Every row comes from one small tree of marks. Brackets hold a mark, then the marks that hang from it, in the order of their numbers. Every link used is in the known rows. Which tree was each row made from?
Known rows
(Q975 (Q40 Q783)): [ -3   7 -11 -32  -1   9  -8  32  -5  14  19  -9 -10  10 -22   0  13  -1
   1  -8   3  23   6 -19  -4 -18 -11   3   4   7  -8  -3  -3   7 -11  -6
 -18   7  13 -17  13  -2]
(Q155 Q783): [  1   8  -6 -34  -7 -23  20 -18   4  10   8  12   7   2  10  -8  19   6
   9  -9   8  34 -17 -16  10 -25 -25  -8  -6   2   0  14   2   6 -13 -10
  -2  32   6 -18   3 -15]
(Q355 (Q532 (Q783 Q40 (Q794 Q587) Q889 Q975))): [ -8  18 -13  30  -8 -40   6  33  -1  28 -38 -24 -31  -2  18  -5   3  -7
 -22   8  -4 -53  30  10   1 -19  17  15   6 -16   9  -5  -3 -16   1  -4
  11 -16  10  24 -21  22]
(Q355 (Q532 (Q155 (Q783 Q587 Q975)))): [-11   4  -5 -20  -3 -25 -18 -43   1   5  -8  -6  17  -2   0   1  16  -8
  -3  -6   0   4   9  14  25 -52   0   9  -8   8 -13   4   0  19   0 -15
   8   6  24  13 -14   6]
(Q975 Q794): [  6 -50 -15 -28 -10 -11  10  25  20   2  -1  13  17   8  -9   3   4   8
   7  -5  12  27   6 -26 -20   8 -22   4  -6  27   7   0   3   6 -10   2
 -17  10 -20 -23  10 -10]
(Q889 (Q783 (Q975 (Q40 Q155) (Q794 Q587))) Q961): [-20  16   1  52   6  33   1 -41  -5  10  11   1  31   9  34  -4 -18   4
  26 -15 -14  -5  21   9 -28  -1  -6  -9   6   6 -20  -4  -3 -10 -32   2
 -27 -17   0  31   8  -2]
(Q587 (Q783 Q889) (Q794 (Q975 Q40))): [ 19  14  14  19   0  30   2  64  15   0  26 -22  11  11  30 -15 -15 -15
   0   0  11  -2   2 -41   4 -12 -24  -7   1 -14  16  -6 -10   5 -27   5
 -19  -3 -11  -6   5  -2]
(Q889 Q783 Q961): [ -3  52  -6  24   5  -8  16 -31  -7   3 -21  46   8  24 -18  -6  12  33
   9  -2  -1  16  -5 -13 -10 -24 -15   0  -7   4  -4   3  -3  -1  -8   3
  -5  22  11 -27  29 -26]
(Q587 (Q783 Q889) Q794): [ 29  22  10   0 -21   0   2  33  14   9  10  -3  -5   0  24 -10   1   3
  -2   0  20   3  -2 -24  17 -29 -13  -5  -5  -7  21  -1 -18  -1  -2   6
  -7  18 -34 -21   9  -9]
(Q889 (Q783 Q40 Q794 Q975)): [  6  29  -9  -3  14 -35  -2 -20 -19  -8 -41  30 -29  -2  17  -2 -12   2
   2   6  -7 -22  -6   8  -8  -3  -3 -27   6  -4  -9   3  -1  -8 -19   6
  13 -20  55 -12 -12   3]
(Q155 (Q783 Q975)): [  0  25 -10 -24   1 -22   3 -41 -10  -4   2  25   1  -7  25 -13   3   0
   6  -5   3  10  -9  -8  21 -31 -26 -15   0   0  -4  12   5   1 -24  -8
  -1  12  35 -15  -3 -13]
(Q40 Q155): [ -5 -34   7 -39   3   7  -3  24   2  14  20 -11  11  -5 -30   1  15  21
  -2  -7   6  53   4 -18  18  -7   2   3  -8  10 -10   5   8  15  -1   2
 -12  13   0 -15  21  -9]
(Q975 (Q40 Q155) Q794): [ -1 -59  -4 -32   9  33  -1  37  12  14  29 -26  26   3  -6  10   0   1
  12 -15   3  37   7 -12 -11   7 -12   0  -2  24 -18  -6   4  10 -15  -7
 -31  -8 -14   2   1   4]
(Q155 (Q783 Q40)): [  0  12   0 -30   4 -20  21 -14  -5  11  -8  16  -8   1  12   1  18  -5
   3  -6   3  21 -17  -9  12   0 -25 -20   1  -2  -4  13   4  -1 -20 -10
   9  27  30 -13  -8  -8]
(Q155 (Q783 Q40 Q587 (Q889 Q961) (Q975 Q794))): [ 11  -3  -2  40  -8 -19  11 -50  -9 -15 -35  45  -4  -2  42   2 -24  -8
   6  -1  -7 -68 -16  43  -6  26  -5 -19  11   2  10  -1   8 -27  13 -12
  23  -6  11  18 -31  -5]
(Q783 Q975): [ -3   0 -15 -22   6 -13 -13  -2  -3  -3  -9  23   0  -6 -14  -8  -1  12
  -1   1   2   5   4 -24   6 -17 -10  -2   1   9   2   3   7   9 -17   4
  -6   7  29 -29  17 -12]
(Q142 Q961): [  2  -9 -30 -28   0  -5 -22  14  15   5  -5  47   4  20 -27 -10  23  32
  11  10   9  24 -13 -33   1   5 -21  14  -6  10  11   7   4  12   0   9
  -6   4  12 -40  30 -18]
(Q532 Q355 Q783): [ -6  11 -14 -23  14   3  -5  13   3  -3  13  -3  19  -8 -57  10  27   7
  -8  10   4  59  21 -12   8 -25  -8  25 -10  17 -12   1  -9   1  -2  -9
 -11  45 -27 -30  35 -11]
(Q794 Q587): [-15 -14 -10 -17 -15 -16  26   4  27  27   4 -12  -6   1  -6  -5  16   9
   0  -6   4  20  -4 -40 -16 -10  -7  15  -2   2  14  11   4  14 -11  11
 -11  24 -21  -5  18 -10]
(Q975 (Q40 (Q783 Q889)) Q794): [ 18 -18  -7   1 -14  11   3  65   4  12  15 -12   5   7  -1   5   0  -5
   2  -9   5  -8  -4   0 -17 -10 -12   4   8  14   0  -9  -1  -8   2 -16
 -24  -4 -21  -3  -5   6]
(Q889 (Q783 (Q40 Q155) (Q587 (Q794 Q975))) Q961): [-11  13  40  38  20  31   3 -10 -12 -13   6   8  15  19  -8  -2  -7   9
   5   3  -6   7  25   7  -2  50   4 -22   1 -24   2  -4   1 -11   0  17
  23 -16   8  15  10 -15]
(Q783 (Q40 Q155) Q587 Q794 Q975): [ -3 -45   1 -38   8 -16 -19 -17 -12  -9 -18  -5 -28 -22  -1   6 -16  -1
  -8   3  -5 -21   0  28   4  37  31 -18   7  -4  -4  -1   9   4  12  12
  23 -36  34  16 -19  17]
(Q889 (Q783 (Q975 Q40))): [ -9  43 -15   7  18   3   1   2 -11   8 -14   6   0   7   5   0  -8   7
  11   0 -12  -4 -15 -16 -12 -28 -20 -18   6   4 -19  -1  -6   7 -30 -13
 -16  -7  40 -15   1  -5]
(Q783 Q40 Q794 Q975): [  4 -12 -18 -28  11 -29 -17  -9 -11 -11 -31  32 -37  -9   7  -2 -11  -4
  -3   7   1 -25  -4  -5   2  16   4 -16   5   1   4   1   6   0 -14  16
  10 -19  49 -20  -5   7]
(Q355 (Q532 Q155 (Q783 Q40))): [-18   8   2 -16  22  -2 -23  21  -4  20  -9 -25  14  11 -65  17  41   2
 -18   2   6  48  42 -15  24 -31   8  18 -20  16 -25  -5  -4  13 -14 -16
   1  28   9 -15   1   7]
(Q794 (Q587 Q783) Q975): [-17  -4   7  -3 -11 -12  10  -8  30   6  26 -30  22  -2  21 -19   2 -12
   0  -7  11  22  14 -51 -22 -13 -20  10  -3  -9  19  10   2  14 -43  19
 -14  18  -4   9  21 -11]

Which tree is each row?
[ -9 -40  12 -16  -8   3   5  21  22 -12  15 -12   3   9  -7  -8   1  -4
  -2   5  12  11  11 -37  -9  37 -12   2  -3 -11  27  -1   2  10   3  20
  12  -9 -24  -8  13 -14] -> (Q783 (Q587 (Q794 Q975)))
[ -8 -33  17 -12   4   5   5  27  12 -11   0  -2  -8  10  -3   1  -2 -11
  -6   9   4   0  10 -30  -9  59  -7  -9   2 -15  23  -2   6   5  -7  19
  24 -10  -1  -6   0  -8] -> (Q783 Q40 (Q587 (Q794 Q975)))
[ -5  14  -4 -17  24   4  -7  24  -5  -4  -1   3   6 -12 -58  18  24  -4
 -11  12  -2  50  24  -5   7   2  -6  14  -4  12 -16  -1  -6  -7  -6  -8
   1  42  -3 -26  23  -4] -> (Q532 Q355 (Q783 Q40))
[ 20  47 -22  33  -8 -15  10 -43 -22  -7 -19  49 -23   6  54 -14 -22   1
  11  -3  -8 -57 -36  25  15 -23  -3 -10   9 -10   6  -1   1 -14   1 -10
  -2 -16  26  -1 -10   5] -> (Q155 (Q783 Q794 (Q889 Q961) (Q975 Q40)))
[ -7  17 -10  39 -10 -21 -32 -33 -12 -12 -35   4   1   5 -23   1   3  14
 -20  10   0 -37  26  39  22 -38  44  30 -14   4  -4 -15  -7   0  37  -4
  13 -11 -12  10 -10  16] -> (Q355 (Q532 Q155 (Q783 Q587 Q794 (Q889 Q961) Q975)))
[ -9  58   0  44   7  27 -40 -38 -29 -15  -2   6  27  -4 -36   1   6  19
 -13   6   1   0  22   7  36 -31  24  18 -15   5 -14  -4  -1  -3   8  -8
 -12  29  -7 -25   5  -6] -> (Q532 Q155 (Q783 (Q889 Q961) Q975))
[ -4  -3   0   3  20  28 -14  10 -11   4  14 -17  33  -1  14   6 -17   0
  17 -12  -8  15  17   4 -12 -14 -17 -21   4  17 -35  -7  -3  -1 -33 -16
 -27 -25  21   8  -6   1] -> (Q889 (Q783 (Q975 (Q40 Q155) Q794)))
[  6 -31  11  20 -16  39  -2  22  -7   5  19 -11  15   6  -9   7 -11   6
   3 -11  -3 -22   9  42 -14  15  19  10   7  10  -5 -16   2 -12  31 -13
 -12 -16 -38  29  -7   6] -> (Q975 (Q40 Q155 (Q783 Q587 (Q889 Q961))) Q794)
[ 13 -24   9 -19 -17  -9 -24   1 -21  -6   8 -22 -25 -29   5  -6 -18   6
 -15  -3   1 -41   2  48  14  -8  41   0   9  -9   5  -2   3  -6  41   4
  11 -33   1  24 -19  16] -> (Q40 Q155 (Q783 Q587 Q794 Q889 Q975))
[  0 -19  23 -19 -16   8  -9  20   5 -15  33 -16   1   6 -10 -11   1  -9
  -7   0  14  14  31 -21  -4  23  -5  -1   3 -15  25  -1   1   3   3  18
  14  -8 -19  -5  11 -13] -> (Q40 (Q783 (Q587 (Q794 Q975))))
[-14 -20  10  -6  13   6  14  18   3  -2  12 -42   9   6   3   1 -13  -3
   7  -2 -10   5 -11   8 -24  23   5  -9   0  -6  -6  -2   2  11   2  -1
   0 -42  15  32 -12  11] -> (Q889 (Q783 Q587 (Q794 (Q975 (Q40 Q155)))))
[ 17  23 -17  11   1  -1 -17 -38  -1 -17   4  -8  -7 -31  16  13 -14 -27
   0   7 -13 -28 -41  51  14 -31  22  13   4   5 -21   3  -7   0  36 -18
  -1  -5 -10  24 -25  30] -> (Q532 (Q155 (Q783 Q587 Q794 Q889 (Q975 Q40))) Q355)
[ -4   3  -1 -17   0 -43  29  -6   3   3 -44   4 -40   3   0  11   0   6
  -1   6  -4 -22 -32  16 -32  26   9 -16   1  -4   6   1  -7   2  19   2
  26 -17  12   6 -19   5] -> (Q889 (Q783 Q40 Q587 Q794))
[ 11  10  11  -4 -22  25   5  56   2  15  16 -25 -32   8   9   4   1  -5
  -3   1   3 -27 -10   4  -1   4   7   2  11 -14  20 -10 -13  -4  32  -5
   3 -12 -45   4  -6   3] -> (Q975 (Q40 (Q783 (Q587 Q794) Q889)))
[-10  -6   7   2   9 -33  29  11   5 -12 -32  -2 -19   6  -2   4  -9  -6
  -1   8  -4 -18 -18   2 -34  42  -1 -16   3  -9   9   2   5   1  -2  10
  28 -25  28  12 -15   3] -> (Q889 (Q783 Q40 Q587 (Q794 Q975)))
[ 16  14  -7   3   2   7 -23   1  -3 -14  14 -20  11 -24 -54  17  18   2
 -17  14   5  35   4  18  25 -34  28  35 -17  15 -16   1 -12   2  34  -8
 -11  31 -48 -16  11  17] -> (Q532 Q155 Q355 (Q783 Q794 Q889))
[  7   4   4  32  -9 -29  27 -25  -6 -21 -29  40 -19   9  32 -10 -15  -6
  -2   6  -5 -54 -30  30  -3  42   5  -8   5 -22  25   4  14 -18  23   4
  35 -15  19  22 -25   2] -> (Q155 (Q783 Q40 Q587 (Q794 Q975) (Q889 Q961)))
[-15  16  28  39  14  49   5  -3  -5  -8  24  -6  25  26   0  -4 -11   7
  12  -3  -8  12  16  -3 -11  35  -3 -14  -1 -17  -3 -10  -5   2  -2   9
   0 -26  -6  18  12 -11] -> (Q889 (Q783 (Q587 (Q794 (Q975 (Q40 Q155))))) Q961)
[  5 -18  -4  -8  18   6 -31 -67   1 -31   4   5  30 -34  -8  24  -4 -35
   7   2 -10  14   2  38  -1   8  -1  -1   0  22 -28   6   0  -5   1 -11
   8  16   1  15 -18  12] -> (Q532 (Q155 (Q783 Q40 Q587 (Q975 Q794))) Q355)
[ -7 -18  12 -18   1 -21  -1 -52   3 -24   6 -19   2 -10   4   5   4 -25
  -1   1   0   8 -18  12   3  35  10  -8  -9  -6  -3  11  12  10  -4   3
  25  -5  20  20 -36  17] -> (Q532 (Q155 (Q783 Q40 Q587 (Q794 Q975))))
[ 16  68 -14  53  20  35 -24 -54 -21 -21  11  40  24 -16  -4   6  -5 -10
   9   5 -18   4 -14  27  36 -49   2  16   0   6 -33   3  -3  -7   8 -18
 -18  30   7  -4  16   6] -> (Q532 (Q155 (Q783 (Q889 Q961) (Q975 Q40))) Q355)
[-14 -48 -18  -5 -15   6  25  18  35  28   9 -28   7  12  16   3   1 -11
  16 -13  -2  11 -10 -35 -43  16 -20  10   1  16   7  -1   0  10 -26   1
 -28   1 -37  11   3   2] -> (Q975 Q40 (Q794 Q587))
[-19 -45   3  -8  -1  18  11  21  18  13  39 -48   4   2  20 -10  -8 -13
   7  -8  -5  15   3 -25 -17  21   5   8  -1  -9   2   2  11  14 -21  17
 -21 -27  -1  34   5  15] -> (Q783 (Q794 Q587 (Q975 (Q40 Q155))))
[ 13  13  26  16 -21  23  16 -35  -8   5  20   8   2   5  34 -10   2  16
   4  -7   5  -8  -5  31  30   0   8  -9  -2 -22  14   2  -5 -10  40  -4
  15   8 -45  15  -6 -12] -> (Q40 (Q155 (Q783 (Q587 Q794) (Q889 Q961))))
[ 11 -16  12   0 -12  -2  18  47  12  12 -24  -5 -36   2   1   9  -1   3
 -11  11   2 -33 -25  -3   3  40  11  -7   6 -13  26  -4  -4  -3  31   5
  24   0 -30  -3 -12  -1] -> (Q783 Q40 (Q587 Q794) Q889)
[ -2  30  -2  33  10   7 -31 -17 -10  -9   0 -26  -8 -40 -22  13   1 -23
 -19  16 -10  -9  11  26  16  -8  40  25  -3  -2 -22   3  -7 -10  16   2
  -3  18 -19  17  -3  30] -> (Q532 Q155 Q355 (Q783 Q40 (Q794 Q587) Q889 Q975))
[ 12  28  27  46   5  54   8  14 -14  -2  47   7  26  21  40 -19  -6  -3
  11  -9   0   6   7   0  33   3 -16 -14   2 -24   2  -2   4 -11  -7  -2
  -8  -6  -5  12   5 -10] -> (Q587 (Q794 (Q975 (Q40 (Q155 (Q783 (Q889 Q961)))))))
[ 18 -13 -16  39  -8  -3  -7  -7  -3 -17 -24  53  14   7  10  -6 -20  20
   5   0   1 -37   3   4  -1  -6  -5   2   4  16  12  -6   8 -17   4   5
  -9  -1  -3 -16   9 -11] -> (Q783 (Q889 Q961) (Q975 Q794))
[ -4  -5  -6 -27 -31 -26   6 -17  10  14  16 -14 -29  -3   7 -12  12  -3
  -1  -9  11   4  11 -12 -17 -11   8  12   3  -7  17   8   0   3   3  22
  -6   2 -16   6  10   4] -> (Q40 (Q783 (Q794 Q587)))
[  1 -20   1  -4  -6 -14  25  51  11  16 -36  -3 -29  -7 -15  15   4   7
 -14   8  -4 -32 -35   2  -9  25  14   3   5  -2  12   1   5   1  32  -6
  20   4  -8   5 -17   1] -> (Q783 Q40 Q587 Q889)
